Each row was made from one walk, in order. Every step used is in the known rows, and no mark comes twice. Write each row's walk.
(in the rows, 128 means zero)
Known rows:
J -> G -> Q -> Z: [152 175 120 146 101 109 166 121  63 148 123 120  90 124  99 154 157 159
 119  89 114  98 137]
Z -> T -> G: [181 128 115 104 115 132 161  68 120  74 140 190 151 146 115 100 136 111
 143 129 107 183 185]
Z -> J -> G: [144 132 163 139  93 127 118 116  61 144 145 160 126  96 106 190 134 117
  86  86 104 127 132]
H -> G -> U -> Z: [119 141 156 156 125 166 171 143 182  84 105  86 173  96 139 140 123 189
 132 142 189  81  78]
Q -> Z -> J: [138 139 153 113  75 147 125 150  72 154 136 135 137 124 116  87 111 114
 128  83 115  97 115]
H -> Z -> J -> G: [136 148 193 127 115 156 102 109  45 133 123 145 139  84 114 183 148  97
  80  78 146  95 102]
T -> G: [158 134 129 124 123 130 157 126  85 106 127 169 123 136 115 101 123 129
 120 146 101 158 161]
J -> G -> Q: [153 166 130 162 138  93 147 110  84 148 133 139  86 116 115 196 163 147
  90 102 125 122 156]
G -> U -> Z: [143 103 141 133 137 186 183 155 161 115 131 111 164 125 132 136 127 155
 128 144 165 101  91]
Z -> U -> G -> J: [182 152 130 143 128 137 132 142 168 154 205 138 139 143 153  85 110 177
 155 139 160 175  95]
Z -> J -> G -> Q: [163 166 164 161 121  94 121 122  51 175 143 161  90 100 114 199 152 123
  62  69 120 122 162]
H -> Z -> U: [125 159 145 116 117 167 117 135 130 138 152 106 112 139 139 112 151 128
 137 131 174 100  63]
H -> G: [104 160 139 151 118 109 122 114 146 101  99 103 137 100 135 134 121 161
 133 122 151 112 113]
Q -> G -> U -> Z: [106 124 132  97 100 182 211 168 164  79 125  73 170 132 138 145 150 155
 115 117 171 124  82]
Q -> G: [ 94 149 118  88  96 127 158 139 130  94 119  88 136 134 132 136 151 126
 112  96 139 149 121]
U -> Z: [140 122 137 138 147 168 119 157 174 118 122 124 127 118 117 139 124 135
 121 122 155 106 123]
Z -> J: [135 131 161 125 113 132 101 137  94 154 141 152 135 113 130 130 120 105
 101  97 127 128 137]
J -> G: [132 131 131 141 113 127 144 104  93 115 132 138 123 112 105 187 146 138
 113 117 108 128 123]
T -> Z -> J -> G -> Q: [198 185 159 157  92  79 126 144  41 160 140 171 108  96 116 181 172 121
  54  88 118 138 211]
Z -> U -> G: [136 145 155 130 111 149 135 154 151 148 188 105 125 129 136  89 112 168
 160 156 136 146  97]
T -> Z -> J: [175 147 159 124  81 112 111 157  85 139 135 161 154 113 131 112 135  98
  93 114 121 144 181]
Z -> T -> G -> U: [184 107 122  99 100 148 221  70 107  71 149 178 190 155 128  93 141 134
 149 149 121 175 153]
H -> G -> Q -> Z -> T: [142 202 112 138 101  92 145  74 144 100 102 103 132 121 125  92 145 166
 162  82 161 105 155]
J -> G -> H: [103 131 123 142 133 156 124 119 117  91 144 116 117 119 100 198 122 151
 106 135 114  98  99]
T -> Z -> H: [133 153 113 142 113 139 126 147 112  78  96 129 156 142 123 116 117 141
 126 169 140 123 146]
Q -> Z -> T: [151 132 100  93  83 145 152  81 138  95 130 128 163 146 112  80 134 122
 183 101 123 127 136]
T -> Z -> U -> G -> H: [146 166 145 131 103 161 124 191 162 111 195  97 140 133 135  86 109 176
 143 196 136 133 117]
T -> Z: [162 144 124 124  97 110 138 147 117 109 120 138 150 126 129 111 145 123
 119 147 122 146 175]

Write each row's walk:
[124 206 129 155 109  92 144 133 115 131  93  85 104 113 126  99 137 185
 140  96 158  80 130] => H -> G -> Q -> Z
[157 162 163 153 166 102 131 147 129 169 144 112 120 115 139 105 120 161
 119 136 153 134 169] => U -> G -> Q
[130 160 183 118 130 175 118 150 137 146 166  89 140 122 146  82 123 152
 152 148 180 113  69] => H -> Z -> U -> G
[133 142 189 116 131 156  84 134  80 151 118 134 149 104 137 122 133  87
  92  90 170  97 106] => H -> Z -> J
[118 134 159 142 116 158  97 131  82 117 154 141 122 103 105 201 113 128
  79 105 110  99 106] => Z -> J -> G -> H
[195 176 141 115 159 124 143  67  95 101 116 172 130 142 130  99 168 103
 114 108 168 145 191] => H -> Z -> T -> G -> Q
[181 133 143 144 158 124 126 129 149 137 159 144 172 121 149  90 103 162
 139 126 160 172 133] => U -> G -> J
[158 173 158 137 132 119 151 160 100 169 137  93 127 121 125  66 114 174
 151 123 146 109 150] => U -> G -> Q -> Z
[156 194 183 136 157 143 119 156 128 176 165  92 103 122 153  91 142 163
 131 136 195 109 102] => H -> Z -> U -> G -> Q
[179 177 123 128 114 114 181 144  53 139 120 155  91 148 107  65 136 146
 125 116 114 125 175] => T -> G -> Q -> Z
[112 188  96 163 115 143 126 107 131  68  82 107 164 133 131  91  92 199
 165 115 183  93  64] => Q -> Z -> H -> G -> J
[110 170 133 159  90 136 181 134 114  45  80  90 205 122 145 121 117 199
 138 190 172  98  97] => T -> Z -> H -> G -> U
[136 154  95 106 112 112 154 124 148 100 134 123 147 145 150 130 151 134
 111  79 161 182 119] => Q -> G -> J
[166 174 192 137 118 120 126 172  68 192 148 116 130 109 127  65 104 150
 124  91 140 109 158] => U -> G -> Q -> Z -> J
[201 137 110 136 139 121 150 110  99 110 145 203 138 147 133  96 126 139
 111 124 126 187 156] => T -> G -> J
[105 145 149 144 104 123 182 115 132  96 111  91 174 107 149 128 128 185
 139 147 159 104  80] => H -> G -> U
[154 108 178 132 121 187 153 168 132 140 149 132 166 111 134 138 118 129
  98 116 162 101  98] => G -> U -> Z -> J
[166  97 125 113 127 185 181  99 196  84 146 131 195 136 130 131 137 139
 152 127 170 124 117] => G -> U -> Z -> T
[126 131 165 155 136 200  90 157 129 108 150 134 122  89  91 215 107 130
  69  98 136  77 103] => U -> Z -> J -> G -> H
[ 72 154 136 159 121 152 174 113 126  60  85  79 184 124 144 136 100 205
 147 170 178  83  51] => Z -> H -> G -> U
[144 113 173 132  85 143 178 118  49 137 157 150 166 105 123 185 140 138
  92 108 112 122  98] => Z -> J -> G -> U
[130 136 127 127 143 164 140 141 109  82 139 147 119 140 111 114 105 139
 115 165 111 128 133] => T -> G -> H
[143 138 135  96 139 154 111  62 146  90 116 130 173 129 134 116 156  94
 147 103 176 124 126] => H -> Z -> T
[172 111 149 129 129 191 212 154 121  90 135 156 157 136 119 108 126 155
 119 160 143 128 122] => T -> G -> U -> Z
[124 138 166 106 168 185  95  93 173  72 140  93 195 117 135  97 105 131
 153 146 184 109 105] => U -> G -> H -> Z -> T
[105 190 126 163 103 121 122 133 127  49  70 103 165 114 130 122 113 173
 131 167 164 107 131] => T -> Z -> H -> G
[172 161 152 128  79 133 144 176 141 134 182 115 147 127 140  75 128 163
 151 177 133 162 143] => T -> Z -> U -> G
[123 168 147 113 135 202 128 149 109  92 163 130 100 151 127 100 126 139
 121 167 154 101  69] => T -> G -> H -> Z -> U
[115 176 105 177 149 126 106  95 151  69  92 128 161 125 147 133  94 186
 135 128 191 118  83] => Z -> H -> G -> J
[154 128 173 151 115 170 108 142 107 133 141 157 126  86  93 201 128 118
  78  77 130 106 126] => U -> Z -> J -> G
[ 83 169 139 177 153 181 104 139 185  55  69  89 145 105 116 152  91 187
 134 142 194  67  78] => U -> Z -> H -> G
[134 155 147 116  78 165 158 167 126 147 184  88 133 139 122  46 105 176
 192 148 126 117  79] => Q -> Z -> U -> G
[149 124 170 140 135 173  91 168 142 147 136 147 131 104 117 143 111 109
  93  90 152 107 130] => U -> Z -> J
[113 135 125 155 163 201 109 154 166  86  97 111 136 132 110 148  95 149
 128 147 170  81  94] => U -> Z -> H
[ 97 148 153 131 148 180 105 111 100  85 119 100 130 107 112 189 139 137
 100 128 155  70  69] => J -> G -> H -> Z
